Each row was made from one path, in order. Every step used is in the known rows, and no mark comes twice. Write each row's path.
(in the rows, 100 means zero)
Known rows
h/x/b: 87 111 109 102 89 96 94 112 100 128 117 108 117 111 108 105 103 123 96 96 90 93 102 110
j/t/y: 83 108 95 105 100 117 123 70 99 105 96 100 120 107 95 108 108 96 88 118 100 81 101 116
y/h/j/t: 108 90 109 109 116 130 111 85 89 88 106 99 106 88 90 108 111 108 112 111 97 56 135 107
t/y/f/x/b/h: 106 129 101 94 73 104 65 114 87 134 112 96 130 110 115 115 112 74 66 104 96 50 55 101
h/j/t/y: 90 98 101 111 126 123 123 65 97 94 96 93 132 91 89 111 98 94 103 118 100 68 125 117
j/t/y/b: 76 100 101 104 95 113 118 69 90 117 115 104 111 125 88 109 97 85 94 119 91 70 98 114
j/t: 101 91 94 109 95 102 109 85 103 108 102 105 98 97 94 106 106 103 95 109 94 88 124 108
f/x/b: 105 101 99 100 75 91 77 127 104 135 113 104 105 111 116 102 114 102 81 95 92 63 99 100
t/y/b/h: 87 130 114 88 98 96 90 75 81 119 121 95 102 126 85 111 91 65 90 110 89 72 54 105
t/y: 83 118 101 96 105 113 115 86 97 96 93 94 121 111 102 103 103 93 91 108 108 94 78 109
t/y/f/x/h/j: 95 111 94 104 109 149 73 104 87 97 91 80 151 75 103 112 103 85 86 101 116 61 93 86
t/y/f/x: 100 111 90 93 90 127 90 102 87 117 95 91 125 94 118 105 106 89 84 106 117 83 78 97
t/y/h/x/b: 69 138 119 91 89 127 113 103 86 118 114 101 132 129 112 109 124 123 91 106 102 67 66 116
y/b: 92 92 106 101 95 97 95 97 90 110 120 105 91 119 93 102 88 87 106 102 90 89 92 97
t/y/b/h/j: 95 120 120 95 123 105 90 71 78 108 122 89 114 109 77 114 81 63 105 110 87 59 77 106
f/x: 111 103 95 92 89 95 82 107 97 129 105 95 91 90 110 98 107 104 93 96 105 83 104 95
f/x/b/h/j/t: 124 103 107 108 93 85 66 99 98 143 125 99 106 88 93 116 108 89 84 104 76 27 129 108
h/x/b/y: 86 122 103 95 84 90 79 104 98 141 114 103 129 105 114 102 109 130 98 92 96 81 83 108
f/x/b/h/j: 124 112 111 99 98 84 59 114 96 135 123 94 107 92 100 111 102 85 88 95 82 42 105 100
h/j/t/y/b: 83 90 108 112 120 121 117 64 87 106 116 98 124 109 81 112 85 82 109 120 90 59 121 115
h/x/f: 82 111 115 86 109 113 97 106 99 109 107 109 107 92 90 111 108 111 116 97 108 105 106 106

Which path is each row?
91 119 116 95 126 142 118 85 83 77 98 88 128 103 98 107 107 97 108 111 111 63 89 108 -> t/y/h/j
98 125 119 86 97 82 78 82 77 145 136 101 83 106 84 109 86 95 107 98 83 88 81 101 -> y/b/h/x
100 103 86 103 84 128 96 89 89 125 98 96 124 90 113 110 112 94 81 116 111 70 101 105 -> j/t/y/f/x
88 120 87 98 83 142 71 109 88 107 90 85 138 90 109 109 114 87 72 100 118 74 67 85 -> t/y/f/x/h
112 103 118 99 118 89 76 86 81 111 128 95 94 99 76 111 77 69 112 102 79 66 98 98 -> y/b/h/j
109 108 103 110 119 123 95 68 83 96 101 90 136 81 85 121 92 72 94 119 97 62 102 110 -> b/h/j/t/y/f
112 113 106 93 90 114 64 118 90 127 113 93 123 96 117 103 122 116 100 93 102 21 93 95 -> f/x/b/y/h/j
105 123 101 87 64 105 65 124 93 139 113 99 110 111 124 102 134 118 86 92 103 34 70 95 -> f/x/b/y/h
85 117 104 98 95 135 126 76 88 98 98 98 113 114 99 110 125 104 91 119 106 63 88 113 -> j/t/y/h
82 132 118 72 100 127 85 103 86 113 106 103 113 93 98 110 130 127 122 95 118 74 78 101 -> b/y/h/x/f
80 133 114 91 96 98 96 54 77 150 132 100 104 113 79 116 95 92 94 116 84 71 81 117 -> j/t/y/b/h/x
116 105 84 92 79 105 58 110 88 131 98 92 115 77 122 100 108 105 94 94 116 78 79 86 -> b/y/f/x
104 111 93 93 68 86 61 119 103 148 110 99 118 106 122 100 118 110 83 91 99 52 81 97 -> f/x/b/y
113 83 86 118 99 139 65 104 92 107 99 92 128 61 95 114 106 94 91 102 102 56 138 86 -> y/f/x/h/j/t
79 144 119 82 101 95 90 68 74 142 129 95 103 117 85 112 89 89 98 107 90 83 58 110 -> t/y/b/h/x
101 121 103 86 90 113 89 97 89 103 98 94 105 102 108 99 121 116 105 98 111 69 69 95 -> b/y/h
106 117 110 100 85 78 78 112 101 116 117 105 105 118 96 111 107 85 81 99 80 68 78 104 -> x/b/h
112 104 87 102 97 130 41 111 88 111 93 82 142 58 107 108 106 99 97 88 115 57 94 76 -> b/y/f/x/h/j
117 94 89 98 84 112 75 117 91 120 101 97 105 83 116 101 103 97 92 97 110 89 97 88 -> y/f/x
105 134 113 86 101 84 83 84 86 133 117 95 91 88 91 107 98 109 100 97 92 101 87 103 -> b/h/x
93 113 98 103 78 105 71 115 91 131 110 104 144 99 121 106 104 124 96 93 102 87 77 101 -> h/x/b/y/f
109 102 103 103 111 124 96 77 89 101 101 94 117 83 96 107 115 116 115 107 102 45 119 104 -> b/y/h/j/t
96 116 112 112 109 103 98 79 97 111 113 98 137 108 85 121 103 78 84 117 79 39 105 121 -> x/b/h/j/t/y
93 124 114 87 99 120 105 97 81 114 111 99 94 98 104 102 113 130 109 99 106 93 94 103 -> y/h/x
99 112 93 96 83 112 65 113 100 120 99 91 101 87 101 102 116 101 82 90 105 75 96 83 -> f/x/h
86 122 128 78 102 95 74 94 83 131 135 110 88 107 73 119 97 84 114 100 89 80 81 102 -> y/b/h/x/f
